Known rows, with every step that occurs
momufe-vifeza-bufela-lave-zugad: [-1.59 -1.20  0.61 -1.20  0.50 -3.60  3.81  1.05  2.38  0.52 -1.33 -4.97
 -1.27  0.63 -0.18  5.64  0.40 -2.60 -2.81 -0.34  1.58 -2.92 -1.32]
zugad-vifeza-momufe-pesaf: [ 1.07 -4.01 -1.14 -2.22  0.58 -3.03 -0.27 -1.10 -0.78  1.28 -0.07  5.24
 -1.67 -3.72  2.01 -1.15  0.18  0.04  2.79  1.43 -0.30  0.61 -0.52]
bufela-lave-momufe-pesaf-labi: [-2.26 -1.48 -1.33 -1.14 -0.86 -2.37 -2.12  1.76  4.40  0.42 -0.28  2.90
 -5.38  0.17  5.14  5.85  1.74 -3.24  0.30  0.82  0.86  0.00  0.14]
laka-bufela-vifeza-zugad: [ 3.42  0.43 -0.62 -1.15  0.27 -3.77  1.05 -0.91  0.34 -3.24 -0.36 -1.26
  0.85 -4.21 -4.28 -2.28 -0.34  0.95  1.37 -3.10 -0.19  1.69  0.27]
lave-zugad: [ 0.83 -1.62 -1.65 -0.78  0.73 -1.29  1.99  1.96  1.71  1.01  0.14 -1.23
 -0.76 -0.99  0.50  0.89  0.56 -2.14  0.36 -1.52  1.45 -1.49 -1.71]
pesaf-labi: [-1.44 -0.40 -2.67  0.28  1.04 -0.37 -1.64  0.92  2.43  1.47  1.28  3.89
 -0.59 -2.70  2.04  1.38  2.02 -1.12  0.77  1.74  1.16  1.40 -1.11]
lave-bufela: [-0.65 -2.51  0.78  0.97  0.60 -1.15  3.01  1.16  0.44  1.05  0.89 -0.30
  0.23  0.02  0.11  0.44 -1.41 -1.46  0.32 -1.30  0.44  1.17 -1.79]
lave-momufe-vifeza-zugad: [ 0.08 -1.72  0.29  1.28 -2.05 -2.38  1.00 -1.55  0.64 -0.76 -1.52 -0.47
 -1.04  0.96  0.41  0.16  1.35 -1.54  1.96 -1.29  1.49  1.97  0.11]
laka-bufela-lave-momufe: [ 0.34 -2.75 -2.05  0.44 -1.10 -2.45 -1.87  2.61  2.96 -2.51 -1.33 -1.88
 -2.68  3.22  0.71  1.50  2.40 -4.10  0.21 -3.28 -1.67  0.00  1.96]
vifeza-bufela-lave-momufe-pesaf-labi: [-3.19 -0.01 -1.27 -0.66  0.02 -1.78 -0.62  2.95  4.73 -0.06  0.06  1.89
 -4.76 -1.67  2.34  6.09  1.11 -1.96 -1.97  1.40  0.44 -0.66 -1.00]
momufe-pesaf-labi: [-1.31  0.00 -1.52 -1.16  1.88 -1.68 -0.95 -0.54  2.78  3.03  1.63  3.63
 -1.72 -2.71  2.72  2.11 -0.08 -1.58  0.80  3.22  0.73  0.31 -1.41]
momufe-vifeza: [-0.45 -1.81 -0.11  0.01  0.41 -1.38  0.56 -2.99  0.29  1.43 -0.82  0.36
  0.34  2.06  0.85  0.22  0.77 -1.77  0.68  0.95  0.78  0.91 -0.03]
vifeza-zugad-lave-momufe-pesaf: [-0.29 -1.74  0.14  0.69 -2.32 -4.80  2.26 -0.70  0.68  1.14  0.45 -0.85
 -4.11 -0.21  2.48  1.46  0.09 -0.80  4.05 -0.79 -1.47 -0.20 -1.07]
zugad-lave-momufe: [-1.33 -3.44 -2.30  2.12 -2.58 -1.69  0.33  1.40  1.38 -0.04 -0.55  0.77
 -3.51  2.42  2.96  0.27  2.96 -2.05  2.73 -1.42 -1.09  0.75 -0.41]
laka-momufe-vifeza: [-1.00 -2.32 -1.14  1.18 -0.13 -2.20 -0.09 -2.73  1.85 -0.96 -1.07  1.10
 -1.83  2.38  1.74  1.56  1.60 -0.94  0.37  0.26  3.82  1.39  0.26]
momufe-pesaf: [ 0.02 -1.12  0.01 -1.49  1.10 -1.97  1.12 -1.87  0.78  2.63  0.63  1.04
 -1.17  0.17  0.90  0.85 -0.89 -0.71  0.96  0.98 -0.44 -1.00 -1.02]
bufela-vifeza-zugad-lave-momufe: [ 0.58 -2.13 -0.90  0.85 -3.99 -3.62  2.52  0.43  0.76 -3.34 -1.17  0.88
 -3.70 -2.13  0.56 -0.12  1.90  1.36  3.27 -3.35  0.57  2.00 -0.91]
bufela-vifeza-zugad-lave: [ 0.76 -1.12 -0.08 -0.38 -2.07 -4.86  3.64 -1.71 -0.55 -1.24 -0.18 -0.02
 -1.59 -3.60 -0.32  0.52  0.96  2.92  3.13 -1.99 -0.06  0.91 -1.51]
laka-bufela-lave: [ 0.40 -1.71 -0.93 -0.94  0.54 -3.77 -1.23  0.90  1.64 -0.52 -0.25 -2.61
 -0.67  1.40  0.11  2.10  1.47 -2.39  0.02 -1.79 -2.24 -1.17  1.54]
laka-momufe: [-0.92 -2.18 -1.97  1.07 -0.20 -1.49 -0.29 -0.38  2.25 -1.65 -0.21  2.40
 -2.38  0.46  1.07  1.36  2.06  0.84  0.60 -1.16  2.98  0.27 -0.12]
laka-zugad-vifeza-bufela: [ 1.87 -2.26 -0.82 -0.55  0.56 -0.36  3.25  0.99  0.15 -0.99 -0.21 -1.18
 -0.06 -3.62 -4.35  0.71  1.76  2.52 -1.42  1.17  2.00  0.04  0.38]
lave-bufela-vifeza: [ 0.66 -2.40  0.81 -0.14 -0.08 -1.13  4.03  0.33  0.78 -1.53 -0.22  0.88
 -0.48 -1.76 -1.25 -0.26 -1.87  0.07 -0.18 -2.27  2.04  2.28 -1.97]
vifeza-bufela-lave: [-2.30 -0.91 -0.08 -0.91  0.52 -2.39  1.65  1.19  1.68 -0.10 -0.36 -1.24
 -1.10  0.01 -0.79  4.53  1.19  1.16 -2.00 -0.81 -0.84 -2.28 -0.71]
bufela-lave-zugad-vifeza: [ 1.65 -4.52 -1.00 -1.64 -2.47 -4.42  2.90  1.99  2.08 -0.70 -0.46 -1.77
 -2.58 -3.21  1.07  4.15  1.75 -1.17 -0.16 -3.26  0.56 -2.74  0.00]
zugad-lave-bufela-vifeza-momufe: [-1.06 -4.04 -0.11  0.10  0.19 -3.16  2.60  1.82 -1.15 -0.48 -0.55  2.73
 -1.89 -1.40  2.87 -0.97 -0.44 -0.42  3.28 -0.41  0.59  3.40 -2.97]
lave-zugad-vifeza: [ 2.75 -3.69 -2.28 -0.66 -1.43 -2.25  3.09  1.64  1.51 -0.10  0.32 -0.32
 -1.05 -4.39 -0.37  0.12  0.90 -1.38  0.46 -2.32  1.23 -1.22 -0.74]
bufela-lave-zugad-vifeza-momufe: [ 1.14 -5.18 -1.72 -2.54 -0.87 -4.37  0.67  3.55  0.61 -0.50 -1.33  1.40
 -2.70 -3.46  3.25  2.80  2.54 -1.04  1.45 -1.82  0.86 -1.34 -0.54]

Rows
[-0.64 -3.14 -0.69 -0.66 -1.59 -3.49  2.47  0.69  1.05 -1.57 -0.17 -0.19
 -1.34 -3.58 -1.66  3.75  1.66  2.07 -1.87 -1.77 -1.26 -1.81  0.26] | zugad-vifeza-bufela-lave
[-0.31 -3.60 -0.20 -0.89 -2.59 -3.38  2.41  1.13  2.70 -1.90 -0.60  0.04
 -4.46 -2.05 -0.29  4.05  0.57 -0.37 -1.65 -1.86 -0.79 -1.76  0.40] | zugad-vifeza-bufela-lave-momufe-pesaf
[ 1.68 -2.36 -2.06 -0.24 -0.56 -1.90  4.59  2.45  1.92 -0.77  0.63 -1.43
 -0.36 -5.89 -3.21  0.49  0.26 -0.31 -1.82 -2.12  1.05 -1.88 -1.54] | lave-zugad-vifeza-bufela
[ 0.72 -4.43 -2.09 -0.88  0.05 -2.09 -0.94  0.79 -1.01 -0.16 -0.48  5.42
 -0.33 -3.71  1.64 -2.11  2.40  0.81  2.59  0.00 -0.24  1.53 -0.14] | zugad-vifeza-momufe
[-1.76 -1.41 -1.14  1.61 -0.21 -0.01  1.30 -0.03  2.05 -0.89 -1.81 -0.43
 -0.93  2.17 -1.04  0.23  1.21 -2.31 -1.42 -0.10  1.25  1.46 -0.34] | lave-momufe-vifeza-bufela
[-0.59 -3.41  1.15 -1.44  0.94 -4.25  3.24  0.47 -0.93  0.92 -0.17  2.63
 -2.94 -1.57  3.45 -0.15 -2.59 -1.10  3.13  0.93  0.34  2.42 -3.18] | zugad-lave-bufela-vifeza-momufe-pesaf
[ 2.37 -0.52 -1.09 -0.13 -0.96 -5.68  2.11 -0.87  0.07 -2.35  0.10 -2.46
 -0.59 -3.57 -2.13 -1.62  0.19  0.31  2.95 -2.55 -1.77  1.15  0.03] | laka-bufela-vifeza-zugad-lave
[-1.44 -3.38 -1.11  0.03 -2.20 -1.52 -0.67  1.91  2.31 -1.44 -1.68  0.52
 -3.70  2.94  2.83  3.67  2.98 -1.56  0.41 -2.71  0.05 -0.40  0.69] | bufela-lave-momufe
[ 2.36 -3.87 -1.64 -2.71  0.83 -3.51  1.52  1.40  0.35  1.48 -0.03  2.50
 -2.13 -4.99  2.33 -0.36 -0.31 -1.87  2.09  0.39  1.15 -0.71 -1.59] | lave-zugad-vifeza-momufe-pesaf
[-1.48 -2.22 -1.99 -0.57 -2.16 -2.67  0.26  2.56  4.52 -1.24  0.20  2.65
 -5.01 -4.85  1.41  5.28  1.41 -1.37 -1.76  0.23  0.22 -0.23 -0.14] | zugad-vifeza-bufela-lave-momufe-pesaf-labi
[ 1.34 -4.53 -0.50 -3.89 -0.28 -5.63  1.24  1.70  0.92  0.86 -0.57  1.28
 -3.73 -3.64  3.97  3.67  0.39 -1.77  1.57 -0.48  0.69 -2.28 -0.85] | bufela-lave-zugad-vifeza-momufe-pesaf
[-0.11 -2.43 -0.66 -1.93 -0.26 -3.40  1.89  2.60  2.37  0.30 -0.69 -2.64
 -2.48  0.30  1.95  4.94  1.38 -1.91 -0.50 -2.14  0.90 -3.22 -0.79] | bufela-lave-zugad
[-1.73 -0.51 -2.14 -1.91  3.40 -1.68 -3.37  1.06  1.47  3.32  0.92  6.80
 -1.86 -3.04  4.58  0.83  0.64 -1.73  2.37  4.71  1.09  1.67 -2.06] | vifeza-momufe-pesaf-labi
[ 2.65 -1.02 -0.71 -0.31 -2.06 -5.72  1.84 -0.57  1.32 -2.57 -0.37 -2.05
 -3.60 -2.03 -0.85 -1.24 -0.79 -2.02  3.17 -2.43 -1.32  1.63  0.12] | laka-bufela-vifeza-zugad-lave-momufe-pesaf
[ 1.87 -1.52 -2.50 -2.06  2.36 -1.71 -2.33  1.24 -0.05 -2.56 -1.57  3.21
  0.29 -1.87 -0.62 -3.77  1.20 -0.97  1.91 -1.01  0.21  2.89 -0.26] | laka-bufela-vifeza-momufe
[ 1.19 -3.41  0.47 -1.77 -1.63 -2.32  2.70  1.76  2.21 -1.89 -1.51 -2.21
 -4.76 -0.69 -1.36  5.26  1.38  0.31 -1.79  0.13  1.82 -1.37  1.42] | laka-zugad-vifeza-bufela-lave-momufe-pesaf
[-1.66 -0.55 -1.30  1.09 -1.86 -4.50  0.45  0.64  2.57  1.56  1.39  1.85
 -4.73 -3.12  3.95  2.58  1.19 -1.78  3.85  1.63 -0.33  1.20 -1.48] | vifeza-zugad-lave-momufe-pesaf-labi
[ 0.53 -2.32 -1.74  0.37 -0.58 -1.22  2.80  0.21  0.60 -0.67  0.52  1.15
  0.31 -4.91 -3.16 -0.38  0.71  1.77 -1.20 -1.05 -0.65 -0.32 -0.61] | zugad-vifeza-bufela
[-1.52 -3.45  0.28  2.11 -0.62 -3.01  3.99  0.91 -0.02  1.94  1.28 -1.67
 -1.24  0.84  2.08  0.89 -0.75 -1.89  2.12 -0.43 -1.31  0.70 -2.08] | zugad-lave-bufela
[-0.81 -1.96 -0.52 -2.33  2.82 -1.97 -1.39 -0.27 -0.65  2.56 -0.45  4.29
 -1.27 -0.37  3.13 -0.22 -0.32 -0.65  2.34  2.38  0.13  0.25 -1.54] | vifeza-momufe-pesaf
[ 1.55 -0.41  0.08 -1.63 -0.78 -2.96  2.39 -1.62  0.02 -2.19 -0.69  1.25
 -0.24 -4.42 -2.33 -0.22  0.29  3.31  1.32 -2.47  1.34  0.94 -1.09] | bufela-vifeza-zugad
[-0.77 -2.22 -0.98  2.06 -3.25 -3.75  1.69  0.81  0.32 -0.49  0.00 -0.62
 -3.03 -0.21  1.72  0.60  2.32 -0.30  3.91 -2.17 -1.12  0.71 -0.74] | vifeza-zugad-lave-momufe
[-0.09 -3.74 -0.61  1.67 -1.45 -1.33  1.09 -0.12  0.65  0.17 -2.19 -2.75
 -3.48  5.81  2.63  1.48  3.56 -3.44  2.49  2.16  2.67  2.08  1.08] | laka-zugad-lave-momufe-vifeza
[-1.61 -2.81  1.61  3.35 -1.94 -6.53  5.11 -1.92  0.38 -0.46  0.59 -3.24
 -2.53  0.34  1.83  2.89 -0.84 -0.70  2.64 -0.76  2.72  2.13 -1.53] | laka-momufe-vifeza-zugad-lave-bufela
[-0.21 -0.50 -1.51 -0.15 -2.58 -4.29  1.12  0.00  2.72 -0.99  0.39  3.05
 -5.30 -5.03  2.70  2.31  0.55 -0.43  3.11  0.36  1.20  2.66 -1.76] | bufela-vifeza-zugad-lave-momufe-pesaf-labi
[-1.02 -2.90 -1.13  0.82 -1.89 -2.71  1.34  0.04  1.67  1.36  0.00  0.62
 -4.73  2.31  3.73  1.14  0.72 -2.72  2.79  0.17 -1.27 -0.14 -0.74] | zugad-lave-momufe-pesaf
[-2.41 -1.86 -0.84  0.47 -1.32 -1.16  0.60  3.11  2.77 -1.90 -1.51 -0.56
 -3.05  1.34  0.06  4.19  2.30 -0.67 -1.95 -2.38 -0.37 -1.26 -0.03] | vifeza-bufela-lave-momufe
[ 2.22 -1.42 -1.84  1.06 -2.65 -4.52  1.24  0.91  1.27 -4.06 -0.79 -1.81
 -2.65 -1.99 -1.46 -2.04  1.25 -1.27  3.23 -3.89 -1.21  2.40  0.36] | laka-bufela-vifeza-zugad-lave-momufe
[-0.33 -3.22  0.45  0.83 -1.36 -3.20  5.03  0.48  0.13 -0.67  0.04 -0.38
 -1.80 -1.16  0.74  0.23 -1.33 -0.50  1.59 -1.77  0.30  2.24 -2.46] | zugad-lave-bufela-vifeza
[ 0.10 -0.70  0.96 -0.10 -0.17 -3.53  1.76 -3.40 -0.55  1.14 -0.53 -1.13
  0.82 -0.51 -0.36  0.84  0.36  0.03  1.72  0.17  0.70  0.95 -0.20] | momufe-vifeza-zugad
[-1.31 -0.94 -2.40 -0.11  0.14 -0.18 -2.01  1.28  3.95  1.15  0.35  4.38
 -3.53 -1.25  3.39  1.74  0.94 -3.22  0.88  1.62  1.35  1.56 -0.74] | lave-momufe-pesaf-labi
[-0.60 -4.14 -1.54  0.43 -3.29 -2.22  1.84  2.57  2.43 -3.37 -1.22  0.31
 -3.26 -2.19 -0.84  3.21  2.58  0.25 -1.64 -3.22 -0.75 -0.68  0.73] | zugad-vifeza-bufela-lave-momufe
[-2.68 -1.24  0.89 -0.84  0.40 -2.97  1.92 -1.19  1.45  0.39 -1.32 -2.38
 -0.62  1.77 -0.12  4.85  0.97 -0.70 -2.24  0.51  0.03 -1.39 -0.17] | momufe-vifeza-bufela-lave
